Known rows, with every way that one mark hangs from another:
tevo{rigaba{nevu{lafiv{sesop}} visizam} rozuz}: 24, -12, 1, 1, -17, 6, -17, 22, 6, 13, 17, 36, -2, -5, -23, 11, 5, -7, -22, 0, -31, 6, -1, -12, -10, 3, -10, 4, -15, 5, -17, -7, 20, 19, 15
lafiv{nevu ruze sesop}: -10, -8, 2, 10, -1, 22, 2, 6, 1, 22, -8, 31, 22, 13, 25, 21, 16, -5, -42, -10, -11, -30, -17, -3, 17, 20, 12, 1, -8, -7, 10, -17, 7, -24, -2
lafiv{rozuz}: 12, 5, 3, 1, -10, 6, 12, 16, -6, 2, -3, 14, 12, -3, -8, -1, 5, 7, -19, -13, 2, -15, -11, -16, 17, 5, 1, 5, -3, 7, -3, 9, -13, 6, 5
rigaba{nevu visizam{lafiv{ruze sesop} likon}}: 12, 0, 1, 19, 5, 31, -16, 8, 12, 17, 11, 6, -16, 28, 9, 14, -7, 1, -26, 12, -24, -9, -5, -9, 9, 0, 13, 1, 7, 18, -10, -7, 27, -15, -1
tevo{rigaba rozuz}: 20, -6, -4, -19, -9, -6, -6, 15, -1, 6, 19, 31, 8, -4, -14, 1, 3, -15, -15, -11, -18, 8, 3, 0, 5, 12, -10, 8, -25, -2, -8, -12, 6, 26, 10
lafiv{ruze{rigaba}}: -5, 2, -2, -18, -8, 12, -5, 10, 7, 5, 0, 13, 3, 4, 23, 2, -7, -4, -16, -5, 8, -6, -5, -3, -2, 8, 14, -2, 2, -7, 0, -16, 2, -3, -8
lafiv{nevu rozuz ruze sesop{rigaba}}: 5, 0, 9, 4, -13, 30, 14, 27, -5, 23, -7, 55, 41, 7, 23, 12, 16, -5, -59, -20, -2, -44, -31, -26, 30, 17, 8, 14, -10, -1, 3, -13, -10, -14, -2
rigaba{nevu{lafiv}}: 3, 6, 14, 15, -8, 11, -7, -1, 9, 1, -1, 1, -4, 1, -22, 0, 1, 12, 1, 11, -5, -8, -12, -12, -12, -8, -15, -9, 3, 11, -13, 6, 12, 2, 6
sesop{lafiv{ruze} likon rigaba{nevu visizam}}: 11, 11, 31, -25, -15, 48, 1, 21, 16, 10, 10, 21, 8, 2, 23, 16, 1, -4, -17, 15, -9, 12, -19, 8, 3, -21, -2, 9, 13, -3, -16, -10, 11, -8, -28
ruze{lafiv{sesop} rigaba{nevu visizam{likon}}}: 19, -4, 10, 11, 9, 22, -18, 23, 19, -2, 6, 7, -5, 14, 5, 25, -25, 2, -21, 12, -4, 11, -3, -16, -16, -14, -9, -9, -7, -1, -6, -13, 42, -1, 1
lafiv{ruze}: -9, 4, -1, -8, -6, 15, -1, 2, 0, 5, -4, 10, 5, 3, 26, 5, 5, 0, -20, -6, -3, -13, -7, 3, 4, 10, 17, -2, 1, -4, 0, -9, -3, -10, -7
lafiv{nevu rozuz}: 7, 1, 9, 11, -11, 8, 6, 10, -14, 4, -5, 24, 24, 10, -18, 8, 18, 0, -37, -9, -2, -28, -15, -19, 32, 9, -9, 5, -9, 10, 0, 3, -10, 5, 9
rigaba{nevu{lafiv{rozuz}} visizam}: 10, -3, 11, 25, -18, 19, -14, 11, 5, 3, -2, 9, -11, -3, -23, 8, 4, 15, -18, 13, -16, -8, -10, -25, -10, -16, -1, -4, 13, 13, -19, 13, 11, 0, 7
sesop{likon rigaba{visizam}}: 14, 8, 17, -20, -8, 14, -2, 20, 14, 10, 7, 13, 8, -3, 8, -3, -3, -16, 2, 19, -6, 20, -7, -1, -7, -20, -4, 26, 14, -3, -12, -14, 2, 4, -13
sesop{likon{nevu{lafiv} visizam} rigaba}: 27, 26, 25, -12, -10, 36, 7, 23, 18, 10, 21, 21, 21, -7, 6, -7, 9, -23, 15, 31, 0, 7, -7, -3, -3, -29, -16, 18, 5, 10, -19, -16, -8, 13, -13
likon{nevu}: -4, 14, -10, -5, -6, 22, -9, -9, 2, -1, 7, 2, 3, 1, 0, -5, 7, -4, -5, 10, 18, -5, -7, -8, 6, -1, -5, -9, -4, 10, -1, -5, 4, 11, -2
sesop{lafiv rigaba}: 12, 3, 19, -12, -3, 20, 10, 8, -2, -7, 9, 20, 12, -6, 7, 6, -2, -7, 2, -2, 9, 13, -1, 6, 1, -22, -14, 0, 0, -10, -5, 7, -4, -4, -18
tevo{rigaba}: 10, -6, -2, -8, 2, -8, -8, -1, 5, 3, 11, 10, 3, 0, 9, -3, -9, -12, -7, -8, -10, 5, 2, 5, 13, 8, -4, -6, -16, -3, -2, -11, 4, 15, 5
sesop{rigaba{nevu}}: 0, 6, 7, -6, -6, 13, -6, 6, 3, 1, 8, 8, 6, 3, 4, -14, -11, -2, -2, 10, 6, -3, -14, -15, -8, -11, -12, 8, 1, 9, -12, -13, 3, 11, -7
ruze{lafiv}: 13, 5, 16, 9, 8, 8, -8, -1, -1, -20, -5, -1, 8, 3, 3, 20, -2, 4, -11, 1, -2, 5, 0, 7, -7, -6, -10, -14, -6, -4, -3, -2, 14, -5, -3
visizam{lafiv{rozuz ruze} rigaba{nevu}}: 22, 14, -8, -9, -10, 29, -16, 11, 6, 12, 13, 21, -2, 27, 16, -15, -4, 1, -27, -7, -10, -19, -12, 0, 27, 13, -6, -11, -5, 10, -7, -4, 8, 2, -6
ruze{rigaba visizam}: 3, -14, 8, -10, -6, 1, -16, 8, 15, 0, 10, -3, -8, 8, 12, 13, -22, -10, -3, 7, 10, 34, 2, -26, -8, -1, 11, 2, 3, -10, -5, -16, 19, 10, -9
ruze{rigaba{nevu} visizam{lafiv}}: 14, -7, 14, 3, -4, 13, -30, 1, 20, 0, 16, -7, -14, 25, 2, 12, -28, -3, -6, 13, 8, 25, -4, -24, -5, 5, 5, -4, 11, 5, -14, -22, 26, 7, -11
nevu{lafiv{ruze{visizam{likon}} sesop{rigaba}}}: 14, 0, 20, 7, -5, 12, 10, 16, 13, 10, 0, 28, 13, -5, 8, 19, 7, -10, -8, -1, -10, 2, -7, -15, -8, -9, 6, 5, -1, -12, -7, 4, 9, -17, -3
likon{nevu visizam{lafiv{sesop} rigaba}}: 28, 11, -14, 10, 2, 47, -10, 13, 8, 16, 33, 16, 0, 15, 29, -10, 5, -20, 2, 18, -7, -6, 10, 5, 18, -7, -5, -11, -7, 17, -5, -14, 0, 7, -8
rigaba{nevu}: -7, 3, 2, 7, -4, 13, -9, -2, 6, 3, 3, -7, -7, 9, -3, -4, -6, 12, -6, 9, -3, -10, -13, -11, -2, 1, -6, -5, 0, 14, -8, -6, 12, 7, 1
sesop{likon rigaba{nevu visizam{lafiv}}}: 21, 14, 22, -10, -8, 25, -13, 15, 19, 10, 11, 10, 1, 10, 0, -4, -9, -9, -1, 25, -8, 10, -14, -3, -6, -17, -8, 22, 18, 10, -20, -19, 11, 3, -15
lafiv{nevu ruze{rigaba} sesop{likon{visizam}}}: 5, -2, 14, -1, -3, 33, 6, 29, 18, 33, 4, 33, 23, 15, 31, 20, 8, -16, -33, 5, -13, -19, -15, -1, 15, 11, 10, 12, -3, -4, 4, -33, 8, -15, -7
rigaba{nevu visizam{likon}}: -2, -4, -3, 12, -1, 19, -12, 7, 7, 9, 12, -6, -19, 17, -3, 7, -5, 1, -14, 20, -20, 1, -3, -16, 3, -11, 2, 1, 1, 17, -11, -1, 26, 5, 6

Rows:
31, 24, 7, -13, -5, 38, 1, 20, 16, 16, 24, 11, 8, 11, 12, -8, 10, -16, 2, 21, -10, 0, -2, 10, 24, -8, -9, 6, 0, 15, -9, -13, -1, 14, -10
sesop{likon{nevu visizam{lafiv{rozuz} rigaba}}}
2, -1, 8, -11, -21, 27, -5, 23, 5, 8, 2, 18, 9, 10, 23, 11, -8, 7, -44, -9, 6, -10, -22, -36, 15, 16, 23, 1, 1, 2, -11, -14, 3, 7, -7
lafiv{rozuz ruze{rigaba{nevu} visizam}}
19, -9, 1, 5, -4, 21, -15, 9, 11, 11, 15, 7, -7, 22, 19, 9, -11, -3, -19, -1, -11, 14, -8, -19, 17, 10, 5, -4, -3, 1, -6, -8, 21, 2, -7
ruze{visizam{lafiv{rozuz sesop} rigaba{nevu}}}
10, 9, -18, -1, -6, 42, -7, 13, 3, 11, 31, 7, -1, 6, 30, -15, 9, -18, 2, 23, -6, -1, 11, -1, 16, -15, -8, -12, -13, 14, -6, -12, -2, 22, -5
likon{nevu visizam{rigaba}}
31, 8, 26, 8, -12, 9, 18, 30, 12, 12, -5, 37, 19, -18, -20, 8, 11, -2, -5, -1, -8, -6, -12, -16, -6, -18, -8, 15, 7, -4, -11, 15, -4, -9, 5
nevu{lafiv{rozuz sesop{likon rigaba{visizam}}}}
1, -1, 5, -13, -7, 30, -2, 28, 28, 29, 0, 20, 3, 5, 32, 12, -9, 1, -26, 3, -8, -7, -19, -7, -6, 9, 20, 9, 9, -6, -1, -26, 20, -14, -9
lafiv{ruze{rigaba{nevu visizam}} sesop{likon}}
21, 17, 9, 13, -17, 45, 3, 21, 4, 7, 18, 26, 14, -6, 8, 1, 18, -9, -10, 17, 0, -20, 0, -16, 7, -15, 3, -9, -1, 17, -16, -3, -16, 11, -2
likon{nevu{lafiv{rozuz ruze{rigaba}}} visizam}
24, 10, 13, 8, -7, 19, -10, 6, -3, 3, 0, 30, 17, 24, -5, 7, 4, -5, -37, -11, 3, -26, -10, -3, 25, 17, 3, -1, 5, 9, -4, -9, -6, -10, -4
visizam{lafiv{nevu rozuz ruze{rigaba}}}
14, 17, 4, 5, -13, 26, 5, 8, 5, 5, 3, 28, 18, -12, -15, -2, 13, -2, -8, 3, 16, -14, -15, -22, 1, -9, -12, -2, -4, 7, -6, 9, 0, 5, 3
likon{nevu{lafiv{rozuz sesop{rigaba}}}}
11, 11, 7, -13, 0, 23, 10, 17, 19, 20, 5, 21, 18, -4, 13, -2, -1, -11, 0, 7, 6, 0, -18, -6, 0, -5, -6, 18, -1, -2, 0, -15, 8, -2, -8
lafiv{sesop{likon{nevu} rigaba}}
24, 16, 1, 20, 1, 43, -10, 2, 2, 4, 26, 6, 2, 13, 14, -2, 9, -12, 1, 22, -2, -11, 10, 2, 12, -7, 2, -10, 4, 27, -12, -13, -10, 5, -9
likon{nevu visizam{lafiv}}
17, -3, 14, 8, 2, 20, -13, -3, 15, 6, 9, 0, -2, 17, 14, 21, -4, -7, -8, 8, -3, 19, -4, -9, 8, 9, 13, 3, 9, 1, -5, -14, 16, -9, -13
ruze{visizam{lafiv{sesop{likon{nevu}}}}}
17, 3, 8, 6, -10, 21, -17, 11, 2, 1, 9, 15, 0, 8, 1, -6, -11, -1, -14, 11, -1, -3, -10, -19, -5, -13, -3, 9, 12, 14, -18, -9, 1, 3, -8
sesop{rigaba{nevu visizam{lafiv{rozuz}}}}
11, 16, 5, -14, -14, 40, 20, 31, 12, 27, -5, 36, 28, -2, 27, 8, 14, 5, -42, -14, -1, -32, -33, -14, 25, 20, 18, 11, -2, 4, 2, -9, -4, -8, -5
lafiv{rozuz ruze sesop{likon{nevu}}}
14, -1, 19, -15, -9, 30, 15, 20, 2, 1, 7, 22, 10, 6, 17, 27, 1, -2, -29, -14, 3, 6, -7, -7, 25, 0, 10, -7, -6, -9, -2, 9, 5, -6, -14
sesop{lafiv{rozuz ruze{rigaba visizam{likon}}}}
17, 5, 3, 16, -4, 31, -15, 11, 5, 10, 11, 9, -13, 28, 0, 11, -3, 4, -34, 11, -20, -14, -8, -15, 17, 0, 11, 0, 7, 23, -15, -1, 18, -5, 1
rigaba{nevu visizam{lafiv{rozuz ruze} likon}}
6, 16, 25, -27, -11, 49, 6, 4, 16, 6, 8, 10, 12, 5, 24, 28, 15, -7, -16, 10, 2, 16, -15, 14, 21, -2, 4, -5, 3, -7, -5, -7, 14, -6, -26
sesop{lafiv{ruze{visizam}} likon{nevu}}
23, 3, 23, 18, 2, 19, 1, 18, -6, -7, -8, 30, 33, 6, 2, 25, 6, 1, -40, -9, -3, -17, -17, -13, 10, -1, -15, -3, -15, -3, -2, -5, 8, -8, 0
ruze{lafiv{nevu rozuz sesop{rigaba}}}
9, -4, 3, 23, -5, 21, -29, -3, 5, 3, 6, -4, -22, 18, -7, 7, -8, 10, -15, 17, -14, -1, -3, -7, -6, -4, 6, -6, 20, 19, -15, -5, 16, -7, -3
rigaba{nevu visizam{lafiv}}
16, 7, 5, -3, -9, 15, 0, 17, 1, 2, 12, 24, 8, -3, -4, -3, 1, -16, -8, 10, 1, 6, -1, -21, 0, -25, -7, 13, 0, 4, -13, 4, 0, 7, -2
sesop{rigaba{visizam{likon{nevu{lafiv{rozuz}}}}}}
16, -12, 12, 9, 15, 19, -11, 11, 8, 0, 12, 8, 9, 30, 27, 40, -1, -21, -30, 5, -23, 25, -1, -11, 22, -3, -11, -11, -31, -16, 3, -12, 48, -2, -2
ruze{lafiv{nevu sesop} visizam{likon rigaba}}
20, -9, -6, -11, -10, 6, -15, 21, 4, 13, 26, 26, -5, 9, -15, 7, 0, -14, -24, 3, -32, 8, 2, -12, 7, 5, -8, 9, -24, 11, -16, -12, 24, 29, 14
tevo{rigaba{nevu visizam{likon}} rozuz}
18, -4, 1, 1, 3, 3, -16, 12, 10, 6, 13, 11, -9, 18, -12, 6, -14, -17, -8, 10, 2, 13, 11, -9, 2, -10, -2, 5, 4, 1, -4, -8, 17, 1, 1
ruze{rigaba{visizam{lafiv{nevu} likon}}}
25, -7, 14, -2, -5, 7, -17, 11, 13, -2, 12, 6, -4, 17, 1, 14, -22, -8, -12, -1, 11, 24, 0, -24, 4, 5, 11, 2, 9, -1, -9, -13, 11, 4, -9
ruze{rigaba visizam{lafiv{rozuz}}}
11, -3, 18, 22, 11, 13, -7, 2, -1, -8, -9, 14, 19, 10, 4, 32, 6, 0, -27, -2, -8, -7, -7, 3, 1, 1, -12, -12, -13, -6, 4, -8, 20, -15, 0
ruze{lafiv{nevu sesop}}
30, 18, 2, 20, -4, 46, -4, 10, -2, 4, 25, 14, 8, 11, 10, -2, 11, -9, -8, 16, 0, -19, 4, -5, 21, -5, 4, -6, 3, 29, -13, -8, -17, 8, -6
likon{nevu visizam{lafiv{rozuz}}}
16, 9, 30, -29, -12, 38, 8, 22, 13, 7, 7, 26, 13, -5, 25, 18, 6, -13, -12, 10, -6, 18, -9, 15, 4, -23, 1, 12, 13, -13, -10, -5, 3, -12, -29
sesop{lafiv{ruze} likon rigaba{visizam}}
19, 20, 24, -23, -9, 58, 12, 22, 19, 12, 20, 18, 13, 3, 28, 18, 12, -13, -7, 17, 0, 6, -4, 19, 16, -13, 1, -4, 3, 0, -7, -12, 1, 0, -25
sesop{lafiv{ruze{rigaba}} likon{nevu visizam}}
32, 29, -18, -22, 1, 35, -2, 15, 7, 14, 27, 27, 5, 35, 15, -13, 5, -25, -24, -3, -5, -12, -2, 1, 51, 7, -10, -5, -24, 13, 0, 1, 15, 10, -1
visizam{lafiv{rozuz ruze} likon{nevu} rigaba}
26, -8, 1, 5, -1, -1, -17, 4, 3, 4, 12, 18, -2, 5, 4, 4, -8, -11, -21, -7, -17, 5, 5, 3, 17, 5, 4, -4, -4, 3, -9, -6, 2, 8, 4
tevo{rigaba{visizam{lafiv{rozuz}}}}
23, -1, 6, -9, -16, 0, -10, 15, 5, 7, 18, 32, 5, -3, -29, 1, 5, -6, -13, -3, -22, 1, -4, -7, -5, 6, -20, 3, -22, 7, -17, -7, 16, 28, 15
tevo{rigaba{nevu{lafiv}} rozuz}
30, 1, -3, 11, 6, 22, -6, 17, 3, 9, 27, 8, -6, 15, 24, -8, -1, -17, 8, 12, -23, 2, 21, 14, 12, -10, -2, -5, -2, 9, -7, -7, -8, 2, -6
likon{visizam{lafiv rigaba}}
38, 20, 9, 5, 13, 7, 11, 12, 1, 4, 14, 13, 6, 27, -17, 3, -1, -11, -11, -7, -8, -11, 1, 0, 35, 3, -4, 8, -7, 18, -5, 11, 3, -4, 5
visizam{lafiv{rozuz} likon}
14, 15, 7, 16, -11, 44, 0, 9, 3, 5, 18, 18, 9, -5, 14, 4, 22, -11, -1, 23, -6, -14, 5, -6, 1, -17, 4, -11, 1, 15, -14, -4, -11, 4, -4
likon{nevu{lafiv{ruze}} visizam}
23, 0, 0, 12, 2, 31, -8, 15, -1, 13, 25, 17, 2, 23, 31, -1, 9, -21, -9, 11, -26, -9, 15, 14, 21, -3, 1, -6, -5, 9, -6, -16, -7, -3, -8
likon{visizam{lafiv{nevu ruze} rigaba}}
-2, -8, 21, 0, -6, 30, 1, -3, -4, -2, 1, 17, 12, 12, 19, 36, 16, -5, -31, -5, -5, 3, -5, 6, 22, 3, 5, -13, -3, -12, 1, 0, 8, -17, -16
sesop{lafiv{nevu ruze{visizam}}}
41, 17, -10, -13, 10, 10, 6, 20, 5, 12, 25, 18, -1, 32, -2, -14, -5, -22, -7, -6, -14, 1, 8, 5, 43, -1, -18, 2, -21, 8, 1, 11, 14, 9, 5
visizam{lafiv{rozuz} likon rigaba}
14, -8, 4, 23, -1, 10, -23, -4, -3, 1, 2, 9, -8, 15, -8, 15, 5, -7, -18, 10, -13, 3, 8, 2, 5, -5, 7, 0, 15, 5, -6, -2, 5, -15, -3
rigaba{visizam{lafiv{nevu}}}
20, -4, 4, -3, -2, 6, -15, 17, 18, 9, 8, 11, -9, 6, -3, 5, -18, -8, -2, 8, 3, 16, 5, -4, -12, -7, 4, 7, 15, -3, -3, -12, 13, -4, -5
ruze{rigaba{visizam{lafiv{sesop{likon}}}}}
10, 0, 14, -10, -15, 34, 7, 19, 1, 2, 3, 24, 6, 0, 12, 19, 2, 9, -33, -11, 4, -8, -11, -4, 15, -3, 6, -11, 2, -4, -5, 9, 0, -7, -13
sesop{lafiv{rozuz ruze{rigaba{nevu visizam}}}}
